Every row comes from one small tree of marks. The marks that hang from a mark follow it in brackets, in the order of their numbers. Every link used is in the known rows. Which tree was each row made from?
Known rows:
Z860{Z633 Z861{Z965{Z679}}}: [  2   7  -8   0 -10 -17 -12  -6 -29   0   7 -13  -7  -1  -1  28  21  -4
  -3]
Z679{Z271{Z861{Z965}}}: [ -6  20   7   5  19  15   3   9 -13  13  -5 -10   0  13  -3  -9 -16   3
   0]
Z633{Z860{Z861{Z271 Z965}}}: [ -4  22   5 -11   6   6   9  -5  -5 -10  19 -11   1  -9   4   7 -14   2
   7]
Z679{Z271{Z861{Z860} Z965}}: [  0   6   8   5  16  24   6  10  20   4 -14  16   9   1  -9 -30 -19   1
   5]
Z679{Z271{Z861{Z860 Z965}}}: [-13  14  16   3  11  19   9  -2   1   4   4   3  11   5  -2 -21 -21   0
   2]
Z860{Z861{Z965}}: [  4  17   6  -5   3   0   7   1 -21  -5  16 -21 -13  11   1  18   2   6
  -1]
Z679{Z271{Z965}}: [ 10  12  -3   7   7  22  -4  15   4   0 -22   3  -6   6 -15 -15 -12   9
   4]
Z861{Z860 Z965{Z271 Z679}}: [ -7  -3  -6   7  -2   2  -8  -5  -3   5   7   9   6   3  11 -17   2  -1
   0]
Z271{Z679 Z861{Z860{Z633} Z965}}: [ -3 -12  -1  -2 -16  -6  -6   2  10  -2  -1   0  21   3  -9   0  -6  -4
  -8]
Z860{Z633}: [  8  -6   3  -1 -30  -4   0  -1  -9  -9   0 -10 -15   4 -15  22   3   4
  -1]
Z271{Z679 Z861{Z860}}: [  1 -12   3  -7  -9   7   2  19  12   4 -10   3   3  11   2 -17 -14   5
  -2]
Z861{Z860}: [  1  -7  12  -7 -25  11  12  -2   5 -15   6   0 -10   5  -2  -4 -11   9
   2]
Z633{Z860{Z861{Z965{Z679}}}}: [ -2  21  -8  -9  14  -7 -11   6 -29   2   2  -2  -7   2   8   6  -9   4
   4]
Z965{Z271{Z861{Z860}} Z679}: [ -7  -8  -1   5   9   1  -2   7   3  20  -1  14  -2   4  16 -22   0  -4
   5]
Z965{Z861{Z271}}: [ -4  -5   8  -2  10   0  19  -8   2  -1   1 -12 -14   5  11   6   1   5
  -5]
Z633{Z860{Z861}}: [  5  21   7 -14  11   0   6   9 -16  -8   3  -3 -19   1  -1  10 -17   8
   9]
Z965{Z679{Z271} Z861{Z860{Z633}}}: [ -8  -6   6   5   9  -8  -4 -17  -8  -1 -17  20  -4  -8   0  -2   5  -3
  -3]
Z965{Z679 Z861{Z860{Z633}}}: [ -6 -18   2   0  -4 -20   0 -19  -6  -5  -6  13  -6  -4   6  10  11  -2
  -6]
Z860{Z633 Z861{Z271{Z679 Z965}}}: [ 18  -5 -15  -1 -14  -1  -8  11  19  -6 -11  -8  10 -12 -15  13  18  -4
   0]
Z965{Z271 Z679 Z861{Z860{Z633}}}: [ -6 -16   0  10  14 -21  -5 -19  -1   5  -2  19  -4  -5   9   4  16  -8
  -5]
Z271{Z679}: [ 10  -7  -8  -5 -19   5  -7  25  -5   0 -18 -11 -11  15  -4   0  -7  12
  -3]
Z271{Z861 Z965}: [  7   1  -4   2  10   8   2  19   7  10 -12  -3  -5  14  -5  -9  -9   6
  -1]
Z861{Z271{Z965} Z860}: [  3 -12   1  -1 -21  21  12  -3  35 -14   4   6  10  -8  -4 -19  -7   3
   4]

Write each row's tree:
[ -5  -9  -7  10 -15  -9 -14 -16  -1   2   9  10  11  -6  -1  -1  12  -8
   0]	Z861{Z860{Z633} Z965{Z271 Z679}}
[  1 -18 -12   4 -11  -5 -11   0  14   6 -12  19  13  -6  -5  -8   5  -7
  -1]	Z271{Z861{Z860{Z633}} Z965{Z679}}
[  1  26   4 -11  14  -1   2   2 -21  -8  12  -8  -7   3  -2  12 -19   7
   4]	Z633{Z860{Z861{Z965}}}
[ -2 -12  13  -2 -19  -2   9  -9   7  -5   7   3  -1  -1  -7   6  -3  -4
   1]	Z271{Z861{Z860{Z633}}}
[ -8  -6   4   4  -9   3  -8  -3  -2   9 -14  17   4  -8  -4 -12   0  -9
   5]	Z965{Z679{Z271{Z861{Z860{Z633}}}}}
[  7 -17 -10  -3 -21  19  -1  13  38 -11 -13   8  19  -6  -6 -26  -6   5
   0]	Z861{Z271{Z679 Z965} Z860}
[  6   3  -7  -4 -18  -6  -5   0   0  -8   7 -21  10  -8  -8  23  16  -5
  -3]	Z860{Z633 Z861{Z271{Z679} Z965}}
[ -9 -12  16  -5   4   4  25 -18  16 -11  10   2  -4  -3  12  -4  -5   4
  -1]	Z965{Z861{Z271 Z860}}
[-11 -11  -2   1 -16 -10  -8 -11  -7   5   6   5  13  -2   2   2   5  -8
  -3]	Z271{Z861{Z860{Z633} Z965{Z679}}}
[  1  17  -7 -14   6   3  -3  12   0  -6   2 -10  10  -5   1  -1 -14   3
   3]	Z633{Z860{Z861{Z271{Z679} Z965}}}
[  6  11   5  -1 -10 -10   2  -9 -20 -11  18 -19  -7   1 -12  34  12  -2
  -3]	Z860{Z633 Z861{Z965}}
[-13  -6  -1  -1  -4   1  -2   0  -7  10   3   3   7   8  13 -15  -6  -1
  -2]	Z271{Z861{Z860 Z965{Z679}}}
[  7   2   8  -5 -21  -3  11 -10   1 -10  15 -17 -12 -12  -6  29  19  -5
   6]	Z860{Z633 Z861{Z271}}
[  9  15  -7   3  20  -2  -8  18 -10   8   3 -14  -1  12   2   5   6   2
  -2]	Z860{Z861{Z965{Z271{Z679}}}}
[ 11  10  -8   6   8 -14 -13   7  -9   3   3 -13   5   2 -10  21  17  -5
  -5]	Z860{Z633 Z861{Z965{Z271{Z679}}}}
[  6  -3  -6   6  34 -10  -3  16  -3  14 -19  -1 -11  17   8  -2   0   6
  -9]	Z965{Z271{Z679} Z861}
[  6   1 -15   0   0   6  -3   9   4   6  -6  -4  -3  -7   8  -2  16  -1
   4]	Z860{Z861{Z271{Z965{Z679}}}}
[ -7  -5 -12   0 -20   7  -4  -1  -9   5   2 -13   1   1  12  -3   6   2
  -1]	Z861{Z271 Z965{Z679}}
[ 12   2  -3   1 -11   1   5  -5  14 -10   6  -8   0 -15 -13  21  18  -5
   4]	Z860{Z633 Z861{Z271{Z965}}}
[  6  -2  -8   6  16   1  -7  30   2  24 -16  -5  -5  17   4 -13  -5   2
  -1]	Z965{Z271{Z679 Z861}}
[ -8 -10  -5   0   8  -6   4  -3  -8   9  -9  -5 -14   2  21   0  10   4
  -4]	Z965{Z679 Z861{Z271}}
[ -3   2   8   5   0   7   5  -8   6  -4  18   2   6   5   1 -11  -9   2
   0]	Z861{Z860 Z965{Z271}}
[-11 -23   1   0 -11 -13   5 -26   8  -6   1  11   2 -15  10   7  17  -6
  -4]	Z965{Z679 Z861{Z271 Z860{Z633}}}
[  2  -1   8   9  21   1   3 -15  15 -11 -15  22   8  -8 -17  -6  -3  -1
  -4]	Z679{Z271{Z965{Z861{Z860{Z633}}}}}
[ -6 -14  -2   8  -3 -10  -7  -5   5  16   0  16   3  -6   6  -6  11 -12
   3]	Z965{Z271{Z861{Z860{Z633}}} Z679}
[ -4  -4  14   4  28  -4  16 -10   7   0   7  12 -10   6  10  -7  -4   4
  -3]	Z965{Z271 Z861{Z860}}
[  1  29   2  -3  33  -2   0   3 -14   1  15  -3  -4   1   2   4 -13   1
   6]	Z633{Z860{Z861{Z965{Z271}}}}
[  5 -17   0   0 -32  11   5 -15  35 -19   6   9  15 -19 -16  -3   4  -4
   2]	Z861{Z271{Z965} Z860{Z633}}
[ -2  25 -11  -2  31  -8 -15   6 -24  12   5   4  -4  -1  11  -2  -4  -2
   6]	Z633{Z860{Z861{Z965{Z271 Z679}}}}
